Each row was made from one walk, in order. Every step used is in the known rows, and no mark comes twice. Write each row's walk.
(in the rows, 128 means zero)
Known rows
nobar > guki > gavom > savok: [114 137 123 116 104 107 146 187  88 143 148 108 143  88 116 124 110  90
 106 172 129 125 105 147 104 148 125 117 128 145 112 106 123 167 120 161
 132 163 166  99 122  98 105  72 166 113]
dizub > kova > gena > gavom > guki > nobar > savok: [103 116 126 113 137 104 178 191 183 135 184 138 158 148 127 123 125 112
 129 211 119 150 123 130  98 173 176 145 114 174  82 141  93 103 162 145
 152 164 130 102 108  73 144 116 145 117]
gavom > savok > fevutod > dizub: [154 127 100 120 131 119 103 163 120 140 138 151 118 148 131 119 174 136
 135 125 122 132 102 120 136 112 132 137 140 141  84 124 164 114 114 147
 134 112 167 128 129  86 146 129 131  74]
dirag > kova: [132 142 112 132 134 131 113 102 176 112 138 121 110  88 135 117 128 142
 130 149 132 117 140  92 120 118 134 129 127 137 122 132 113 115 126 134
 131 127  88 115 128 127 112 118 132 143]
dirag > fevutod > savok: [137 134 132 146 136  93 126 143 124 174 133  95 112 131 127 119 125 122
 193 150  63 137  90 131 166 133 165 143 125 142  98 120 133 146 125 136
 153 135 122 104 120 105 138 106 146 155]
gena > nobar > savok > kova > dizub > fevutod: [113 121 124  88 121 156 142 156 119 167 209 134 103 178 113 103 123  73
 146  95 112 204 100 150 172 128 127 121 123 117 118 107 181 143 143 148
 140 106 144 143 135 126 148 111 151 123]
kova > dirag: [159 132 105 124 125 124 146 164 147 117 141 127 140 133 129 115 113 148
 107 103 124 133 124 138 112 147 115 129  99 131 140 137 170 118 132 133
 144 157 105 122 131 125 116 109 140 122]
dizub > fevutod > savok: [131 125 143 144 138 102 116 167 128 205 134 120 122 126 119 117 111 112
 162 125 105 165  99 131 186 153 157 144 131 148 116 128 122 141 132 152
 150 121 128 117 148 131 115 135 160 158]
dizub > kova > savok > fevutod > gena: [110 145 129  95 143 121 120 151 144 113 142 119 112 165 146 103 135 164
 142 164 161  95 120 150 122 125  94 141 138 149 112 146 119  80 112 124
 152 161 144 130 142 112 116 167 165  99]
kova > dirag > gavom > savok > fevutod > gena: [160 126  96 133 134  91  87 201 124 136 152 112 162 150 102  76 135 157
  85 140 145 108 114 125 142 143  85 125 109 154  84 114 188 104 121 131
 172 167 131 128 183  79  92 122 183  99]
dizub > fevutod > gena: [132 139 142 134 127  96 106 159 117 158 120 111 137 138 123 113 107 138
 119 116 139 131  95 134 150 131 109 125 140 147 138 132 113 119 125 141
 136 160 125 156 166 127 125 142 152 159]
fevutod > gena > nobar: [116 124 131 118 139 127 129 120 110  91 142 107 132 165 110 103 119 134
 140 142 126 135 122 175 137 101  99 117 120 123  94 123 168 116 134 120
 149 155 148 149 149 127 128 127 138 148]
savok > fevutod > dizub: [169 134  98 117 127 130 132 143 145 115 127 146  96 165 142 132 172 155
 163 108 118 137 111 120 141 110 120 136 137 119 103 140 152 103 122 141
 131 105 159 128 120 102 158 148 112  82]
dizub > fevutod: [127 134 140 129 120 109 115 144 132 176 125 134 123 119 131 136 113 113
 127 112 120 149 105 122 158 150 130 128 137 138 137 134 113 143 132 143
 125 113 128 148 155 132 114 139 142 151]
dirag > gavom > guki > nobar: [137 123 117 156  98  89  98 160 159 144 126 158 132 132 105 128 148 114
 110 160 121  80 127  64 146 152 136 115 116 146 106 102 107 132 132 135
 131 135 145 130 165 105 130 150 124 133]
dirag > kova > dizub > fevutod > gena > gavom > guki: [134 120 107  72 128  85 146 166 164 166 159 114 136 134 112  86 137 115
 153 144 137 132 101 110 112 139 178 108 146 157  93  97 140 105 118 146
 143 181 114 121 162  94  87 126 147 128]
nobar > guki > gavom > dirag > fevutod > dizub: [188 164 106 109 101 100 219 141 139 124 155  99  86 126 148 141 144 146
 180 136  69 132  58 124  90 121 119 121 120 128 121 141 165 161 119 158
 105 137 146  93  91  90 185  89 107 138]
gavom > guki > nobar > gena: [112 141 107 110 121  83 109 150 129 123 120 145 134 140 127 125 138 133
 123 158 149 112 123  71 113 174 120 112 114 151 104 115  80 119 134 144
 122 163 130 141 142 115 148 122 109  95]
fevutod > dizub > kova > gena > gavom > dirag > nobar: [156 113 127  97 174 111 243 128 166 135 180 113 136 135 155 116 149 157
 144 176  96 170  65 161  18 120 140 145 110 139 100 169 189 100 130 144
 115 127  94 109 104 107 162 146 132 158]
savok > nobar > guki > gavom > dirag: [142 163  97 125 108 125 210 150 133 119 162 118 101 117 114 140 128 152
 140 151 143 146 108 127  74 147 102 133 110 131 123 136 127 128 117 143
 111 100 151  99 108 114 122 104 151 102]
nobar > gena > kova > dizub > fevutod: [129 165 128  83 128 128 124 150 129 177 158 121 125 140 128 121 101  80
 171 102 134 157 120 105 192 158 118 101 129 144 135 102 142 115 124 155
 139 117 136 141 135 142 129 110 163 116]
dizub > kova > savok > fevutod: [104 138 129  86 142 137 133 132 159 126 149 145  92 147 154 123 139 145
 154 164 147 103 132 138 119 137 113 145 139 148 110 148 117  98 117 125
 144 112 149 117 134 120 107 170 163  86]
dizub > fevutod > savok > nobar > gena: [121 146 105 138 154 103  79 172 116 165 126 127 113 138 136 114 116 138
 180 131 127 169 101 112 165 177 101 134 115 152 100 139 107 104 130 142
 152  97 135 142 142 128 132 137 163 101]
kova > dizub > fevutod > savok > gavom: [162 107 118 148 155 107 108 173 130 220 134 117 109 158 120 100 115 103
 183 112 112 162  89 145 222 123 149 135 119 133 126 114 120 123 108 169
 154  87 132 120 129 140 100 133 198 113]
guki > nobar > savok: [121 137 124 159 125 112 147 168 143 131 155 130 125 135 116 128 120 122
 113 167 124 137 126 102 148 149 139 142 112 136 120 136  73 133 154 133
 130 128 131 116 104 122 159 111 130 108]
nobar > gena > kova: [113 179 121 107 140 123 120 117 118  89 132 119 142 141 132 126  97 111
 175 121 136 146 149 102 164 149 107 104 123 140 121 109 121 104 132 122
 140 133 138 121 113 127 155  94 130 114]
gavom > guki > nobar > gena > kova: [105 178 119 118 116  96 113 139 137 101 124 147 143 150 117 137 114 105
 167 138 137 117 149  62 163 164 135 105 125 153 111  94  85 103 130 136
 134 146 152 129 127 110 161 101 123 102]
savok > nobar > gena: [118 150  97 124 142 123  89 140 117 101 121 134 116 139 145 122 134 152
 150 130 147 136 126 113 116 158  81 119 110 138 111 137 109  94 127 124
 130 106 133 150 126 126 138 127 133  76]
gavom > gena > nobar: [108 122 121 107 141 148 136 122 118 119 155 121 149 145 122 110 106 115
 132 184 144 140 141 172 116 108 115 121 106 116  63 113 181 140 138 117
 149 134 156 147 159 146 124 102 146 147]
nobar > gena > fevutod: [ 88 153 121  98 176 120 117 148 125 134 124 120 123 152 144  97 109 140
 145 137 133 175 133 139 141 132 101 115 121 153 110 113 138 100 137 128
 141 123 112 120 123 134 158 114 147 120]
nobar > guki > gavom > savok > fevutod: [126 141 110 102 111 106 146 184 102 139 153 120 126 113 110 126 136 115
 121 174 150 136 119 137 126 154 126 128 133 142  89 111 119 142 121 160
 142 128 175  98 134  85  86  92 180  71]
nobar > gena > fevutod > dizub: [126 152 104 104 168 126 127 156 134 120 124 130 108 169 162 105 132 149
 166 107 106 171 107 137 135 109  98 113 124 142 111 125 167  94 131 138
 134 127 129 125 103 123 205 126 112 115]
nobar > guki > gavom > savok > kova: [ 99 140 123 111  96 122 130 154  76 118 163 125 134 135 117 117 126  89
 102 129 141 155 104 133  95 127 129 118 118 127 128  95 143 164 122 154
 119 155 171 107 128  85 142  82 158 111]
nobar > gena: [123 138 113  98 146 116 116 130 109 119 129 115 132 133 142 115 123 142
 135 140 143 143 125 114 113 160  90 111 113 133 115 134 125 126 138 130
 128 145 117 131 126 130 143 114 121 108]
dizub > kova > dirag > nobar > guki > gavom > savok: [122 113 119 115 123  76 179 226 114 128 165  96 143  66 136 120  96 112
  80 202  98 115  75 177  60 153  98 116 110 167 113 130 152 150 122 175
 153 180 127  85 118  99  92  69 178 118]
fevutod > savok > nobar > guki > gavom > gena: [130 158  98 141 116 127 154 205 124 141 149 101 134 116 127 117  95 125
 161 203 158 134 121 157 115 139 119 138 104 127  81 117 115 126 122 151
 158 141 173 103 136 129 117  85 188 103]
gena > nobar > guki > gavom > savok > fevutod: [113 134 110  93 113 115 155 170  97 120 168 119 117 128 102 124 135 107
 138 181 138 152 122 164 140 146 118 122 128 137  66 105 152 149 128 155
 151 124 193 108 141  88  82  88 181  78]
gavom > gena > fevutod > dizub > kova > dirag > nobar: [134 118 107 125 178 102 171 217 172 130 150 117 132 123 170 100 106 164
 107 171  90 139  87 185  64  88  96 129 103 154 100 141 207  85 126 150
 164 146  90 116 124 132 169 110 149 140]
dizub > fevutod > savok > kova > gena > nobar > guki: [108 132 143 105 119 159 143 149 128 155 187 103 133 180 113 107 100  78
 182 105 124 235 100 195 181 163 113 140 121 121 116 135 200 122 142 179
 159 132 135 114 136 113 146 126 183 176]
guki > nobar: [123 141 137 160 113 104 118 129 141 130 117 145 123 130 122 141 136 128
 108 149 141 102 126  95 135 135 143 138 110 136 135 125  78 131 129 142
 115 117 139 139 131 132 134 138 142 129]
gena > nobar > guki > gavom > savok: [102 130 129 104 110 116 156 171  84 122 162 108 133 104 109 123 108  82
 122 184 118 138 109 173 113 140 115 110 120 139  89 102 155 174 128 154
 141 156 181 105 129 102 102  70 164 123]
gena > kova > savok > gavom > guki: [126 160 106 119 122 125 119 132 148 115 116 153 124 178 128 121 110  96
 212 104 127 111 136 117 165 136 153 123 151 126 132  94 104 106 101 118
 137 140 154 127 123 112 128 135 132  95]
dizub > fevutod > gena > kova > dirag > gavom: [170 159 120 151 116 101 108 185 159 132 150 111 156 139 115 100  80 120
 129  92 108 122 121 109 202 155  84 104 105 145 140 115 186 109 134 126
 170 154 121 130 180 113 119 117 171 164]
gena > nobar > guki > gavom: [125 143 120  98 101 130 193 149 111  87 158 101 104 118 120 137 102 100
 154 166 119 149 122 178 124 141 102 105 115 113 114 120 141 159 139 153
 137 144 175 104 122 121 115  89 149 126]
savok > nobar > guki > gavom > gena: [132 161  99 127 104 134 152 189 124 116 143 108 134 108 135 132 101 125
 132 197 171 119 133 152  88 136 103 129 108 120  98 121 113 132 122 149
 139 136 172 125 139 130 115  88 176  96]
dizub > kova > savok: [ 95 133 145  99 140 142 137 131 153 128 145 135 106 128 164 122 113 126
 143 165 128  89 121 151 100 139 109 136 133 152 138 149 123 120 119 118
 135 144 134 119 118 137 124 159 143 131]
fevutod > dizub > kova > dirag > gavom: [182 100 100 141 131 118 122 190 185 111 159 128 123 124 157 107 120 145
 108 132  79  94 101 134 124 128  63 108  89 158 115 152 216 107 139 137
 164 133 120 100 134 105 141 132 136 137]
gena > fevutod > dizub > kova > savok: [ 94 145 135  98 158 149 141 155 172 126 137 148  84 158 183 112 120 134
 168 145  98 114 105 168 110 102 110 135 139 159 129 141 158  97 116 125
 138 133 143 112  96 132 177 164 136 132]

Write each row's walk
[136 147 112 111 116 105 195 184 112 128 148  85 146  89 137 124  95 118
 116 213 153 128 107 161  65 136 108 120 115 105 105 120 123 157 126 158
 138 167 138 115 142 141 123  81 153 126]	dirag > nobar > guki > gavom > gena
[117 140 110 131 154 132 130 180 139 137 159 131 125 188 120  81 112 140
 138  72 108 198 120 153 144 118 144 142  91 134 130 107 208  99 131 133
 159 136 104  93 129 110 165 106 171 136]	gena > fevutod > savok > kova > dirag
[150  90  97 117 116  99 120 206 180 132 159 142 140 123 125 109 119 130
 108 146  94  87 120 119 115 152  94 103 111 172  94 121 195 107 134 133
 171 161 118  96 159  86 103 126 128 129]	dizub > kova > dirag > gavom > guki
[112 161  93 121 134 105  92 168  86 114 132 137 128 118 137 126 130 134
 128 172 143 122 116 108  90 158  96 117 100 154  93 117  93 126 124 131
 127 133 165 151 138 102 119  91 157  67]	guki > gavom > savok > nobar > gena
[146 121 119 157 159 105  99 170 125 210 121 111 150 145 131 101  91 120
 161 164 145 157 104 150 179 124 144 142 110 128  89 120 114 134 121 151
 161 109 134 131 156 145 108 117 199 133]	dizub > fevutod > savok > gavom > gena
[136 127 122  98 158 101 212 116 124 135 160  99 151 154 113  91 134 166
 124 150 145 160 102 134  63 126 148 131 109 136 100 130 161 119 126 107
 114 141 120 105 132 111 127 124 140 142]	fevutod > gena > gavom > dirag
[123 123 117  92 122  65 154 153 124 125 131 101 150 155 121 107 140 132
 173 161  96 116  93 129  96 134 184 113 144 149  82 100 140 126 123 120
 140 192 134 122 148  66 129 107 118 132]	dirag > fevutod > gena > gavom > guki
[106 120 109 122 132 161 125 147 118 104 213 119 139 185 115  80 110 101
 124 155 127 185 132 144 136 111  95 118  96 100  66 108 205 149 165 100
 158 123 152 122 154 113 174  94 132 133]	dirag > gavom > gena > nobar > savok > kova
[135 119 102 116 130 155 118 141 132 103 191 123 151 174 120  80 107 120
 110 143 132 147 136 158 119 112  81 106  67 102  73 106 252 140 148 109
 163 136 142 137 187 129 137  99 158 149]	savok > kova > dirag > gavom > gena > nobar
[135 135 111 153 134 126  98 192 140 204 147 139  99 142 116 116 132 112
 183 114 117 152 101 131 188 142 143 149 123 147 115 118 136  95 109 156
 155  75 148 138 136 132 107 146 186 102]	kova > dizub > fevutod > savok > nobar
[117 133 121 162 117 112 121 200 137 172 133 110 107 123 119 127 106 107
 181 119 122 173  96 153 192 172 110 143 142 147 123 137 129 104 122 169
 166  84 144 105 117 125 116 133 180 117]	dizub > fevutod > savok > nobar > guki
[127 105 124 148 132 110  75 164 110 167 147 128 158 105 114  99 131  99
  90 158 110 105 114 111 141 139 111 117 118 153  91 104 169 152 128 124
 145 132 139 119 158 100 102 116 153 135]	dirag > gavom > savok
[107 117 121 118 145 147 165 147 123 106 185 116 122 151 110 111 107 107
 150 154  95 182 132 165 152 131 116 129 124 123  83 133 159 139 162 114
 153 126 139 118 106 119 146  97 117 118]	gena > nobar > savok
[131 143 115 129 156 137 133 158 148 130 117 143 101 163 149 117 139 139
 164 102  91 160 110 149 144  83 128 128 135 140 122 121 169  98 124 140
 131 114 141 122 105 119 193 133 117 129]	gena > fevutod > dizub
[157 143  94 107 108 113 151 191 115 123 149 126 107 134 130 130 157 125
 145 143 122 137  93 140 124 129 115 127 138 133  94 122 148 132 117 172
 135 137 191 103 113  79 140 102 144  69]	nobar > guki > gavom > savok > fevutod > dizub
[124 117 132  87 114 127 157 178 117 146 170  79 125 149 109  96  99  89
 152 125 135 164  91 197 181 136  78 106 137 130 117 121 194 118 126 172
 162 146 144 122 131 140 112 117 173 142]	kova > dizub > fevutod > gena > nobar > guki
[ 97 153 119 122 158 119 164 217 126 178 149  88 134 133 123  91  80 117
 168 196 132 180 129 180 150 121 141 137 113 143  79  98 147 124 129 153
 171 150 147  69 126 135 138  82 199 141]	nobar > guki > gavom > gena > fevutod > savok
[ 90 139 115 160 147 126 122 204 144 149 132 109 104 144 117 109 106 119
 189 128 117 184 120 178 184 137 113 145 135 153 111 120 152  72 118 155
 177  81 138  80  94 124 138 123 186 106]	gena > fevutod > savok > nobar > guki
[138 103 126 128 139 125 127 152 158 110 137 137 103 128 166 136 133 141
 133 147  92 106  99 149 107  93 104 122 129 162 115 156 151 100 128 149
 139 121 145 109  97 111 160 139 112 124]	fevutod > dizub > kova
[116 153 116 120 107 148 133 151 156 127 184 161 154 197 112 120 144 105
 129 123 148 176 126 102 117 157 153 154 112 128 124 126 117 103 148 147
 122 171 124 137 131  72 190 127 133 123]	gavom > guki > nobar > savok > kova > gena
[105 113 129 108 119 142 163 139 122 101 153  98 120 134 116 121 105  98
 155 139 125 165 120 189 153 139  87 112 134 119 107 127 181 132 140 150
 152 122 144 102 111 133 126 108 139 136]	gena > nobar > guki
[137 139  85 114 108  87  89 168 138 108 149 149 138 169 123  98 139 139
 100 120 141 123 116  59 113 179  89 101  76 138 114 108 150 124 142 138
 132 169 120 129 167  93 162 119 126 104]	savok > kova > dirag > gavom > guki > nobar > gena
[137 231 134 100 111 118 191 105 129 105 154 107 111 157 133 121 102 131
 199 145 114  95 110 105 114 131 140 128 121 128 142 111 115 137 103 102
 112 183 153 131 129 110 160 105 149 149]	guki > gavom > dirag > fevutod > gena > kova > savok
[126 148 133 105 142 156 168  79 130 145 200 117 126 203 112 103 139 122
 194 127  92 211  97 158 124 122 148 155  89 118  85 127 220 128 136 132
 132 132 124 127 140  87 172 115 162 184]	gavom > dirag > fevutod > savok > kova > gena > nobar
[105 115 145  97 147 163 143 115 160 108 174 131 137 152 139 126 111 114
 145 177 118 149 135 197 122 125 104 134 103 149  90 151 180  99 143 143
 155 134 132 138 132 110 121 138 163 168]	dizub > kova > gena > nobar
[129 161 115 157 128 130  95 184 147 186 152 143 106 149 107 125 115  92
 211 101 112 154 119 123 224 138 152 142 129 153 120 101 131  83 109 148
 162  65 162 132 127 130 115 132 194 101]	gena > kova > dizub > fevutod > savok > nobar
[ 96 146 111 170 168 127  94 181 145 152 120 143 101 158 120 107 125 138
 188 128 110 169 129 154 176 113 144 154 120 157  99 112 137  73 118 126
 164  74 142 115 120 123 139 139 180 111]	gena > fevutod > savok > nobar
[118 126 107 104 145 143 161 152 133 107 183 124 106 167 103 114 137 130
 162 157 119 187 141 152 169 140 121 139 127 120  65 132 148 116 156 120
 163  95 155 118 122 103 124 115 136  77]	gena > nobar > savok > fevutod
[131 116 133 101 146 167 143 123 165 101 171 137 128 163 154 129 126 121
 159 158  97 147 115 193 127 106  98 132 111 146  90 161 196  92 141 151
 150 135 145 140 118 103 154 146 140 163]	fevutod > dizub > kova > gena > nobar
[138 108 103 123 111 108 109 161 153 142 138 144 138 132 108 113 139 111
 136 134 107 100 127  96 139 147 120 106 134 141  95 102 162 130 130 124
 145 145 135 116 166  95 114 139 104 131]	dirag > gavom > guki
[118 133 114 111 118  64 143 162 145 123 125 142 140 170 101 114 163 146
 133 174 155 115 121  98 113 148 185 131 126 149  82 103  83 101 126 134
 135 151 161 130 161  80 116 147 148  86]	savok > fevutod > gena > gavom > guki > nobar
[126 148 112  82 116 141 159 166 115 131 180 120 141 142 105 122 134 102
 142 182 152 168 127 172 134 161 118 136 119 137  70 117 160 132 130 166
 150 143 179 122 148  77  87  98 199  96]	kova > gena > nobar > guki > gavom > savok > fevutod
[107 122 123 121 171 130 129 184 167 139 138 135 121 141 176 111 113 145
 128 181 111 127 116 175 113  64 105 126 121 172  83 133 172  85 127 143
 155 121 143 108 110 123 178 124 147 136]	gavom > gena > fevutod > dizub > kova
[142 174 112 125 150 141 175  87 145 130 143 136 114 172 128 113 110 129
 190 107 140 137 125 115 141 127 130 139 119 117 142 124 130 112 103 106
 114  92 134 115 106 139 139 130 155 113]	gena > kova > savok > gavom > dirag
[145 109 118 115 142 125 129 153 166 113 145 145  92 143 160 137 157 156
 145 155 106 114 110 142 123  96 107 131 132 156  95 152 149  87 124 150
 147  94 158 108 107  93 150 153 131  93]	savok > fevutod > dizub > kova
[153 131  98 162 109 120 119 183 158 112 185 134 130 162 117  95 121 128
  84 113 116 142 118  90 144 153  98 124  71 122 133 125 168 137 157 123
 148 132 116 110 147 104 166 111 145 120]	guki > nobar > savok > kova > dirag > gavom
[109 136 127  99 148  81 151 128 116 114 131 117 141 139 143 115 130 133
 131 181 151 147 117 105  96 175 152 114  92 137 105 125  90 134 147 129
 123 133 134 125 128 126 137 120 146 108]	guki > nobar > gena > gavom
[171 130  87 128 146 117 172 178 144 115 161 124  96 154 136 119 164 150
 166 135  89 170  89 129 127 119 116 144 143 111  95 150 142 106 137 140
 143 110 134 123  99 102 185 134  95  71]	dirag > nobar > savok > fevutod > dizub
[117 119 125  82 129 107 122 144  82 155 182  99 143 179 120  75 158  97
 131 130 116 137  73 139 103  93 171 117 116 138 101  77 195 139 107 137
 131 165 145 130 135  76 141  87 176 113]	dirag > fevutod > gena > gavom > savok > kova > dizub
[120 136 144  98 142 133 152 131 130 177 172 120 154 187 129 104 127  98
 171 115 132 226 101 150 130 162 197 151 107 128 117 130 158 123 141 146
 134 138 127 128 158  96 139 141 186 169]	dizub > fevutod > savok > kova > gena > gavom
[124 138 120 174 133 111  88 175 137 180 125 142 104 134 121 130 125 126
 179 117 108 158 104 125 181 148 142 153 126 151 112 131 108 103 121 140
 151  77 148 142 145 125 114 150 174 120]	dizub > fevutod > savok > nobar
[ 95 128 114 112 159  88 115 189 172 120 124 160 102 153 166 122 134 145
 142 172  97 120 104 124 119 111 108 111 127 196  91 129 124  77 131 159
 144 134 143 107 103  97 191 135 120 112]	gavom > guki > nobar > gena > fevutod > dizub > kova
[164 154  92  78 119 142 215 138 180 150 196  97  93  90 115 103 134 127
 132 159 150 132 119 102  92 127 118 118 109 132 125 119 160 128 113 171
 116 132 100  74  98 131  95  90 165 111]	nobar > guki > gavom > dirag > kova > dizub
[184 105  81 135 139 123 142 224 193 114 195 126 111 141 145 101 131 155
 118 147  84 127 108 133 144 139  64 122  95 159  85 158 208  97 154 136
 183 116 126  84 123  85 143 123 142  91]	nobar > savok > fevutod > dizub > kova > dirag > gavom
[141 160 107 140 182  89 166 123 117 128 141  97 130 150 118 102  99 133
 211 138 108 183 104 112 153 136 118 125 109 130 107 116 127 101 119 132
 146  97 108  99  99 137 152  99 152 113]	fevutod > savok > gavom > dirag > nobar > gena > kova
[138 145 125  78  99 120 186 185 109 135 174  85 108 135 112 114  97  93
 151 153 131 148  94 185 154 136  90  98 120 122 122 112 153 149 125 178
 145 165 172 127 141 129 104  97 181 130]	kova > dizub > fevutod > gena > nobar > guki > gavom
[129 131 129  96 110 141 119 140 122 189 166 142 109 162 124 114 140  92
 130  77 137 164  97 118 156 122 138 120 127 122 151 107 159 135 119 160
 119 109 134 148 149 131 133 137 159 126]	savok > kova > dizub > fevutod
[108 205 131 144 116 136  94 142 142 116 122 147 113 165 135 127  99 115
 196  98 144 114 122 116 175 147 114 142 145 139 154 122  98  83 103 109
 138 117 167 174 150 130 137 159 169 115]	dizub > fevutod > gena > kova > savok > nobar
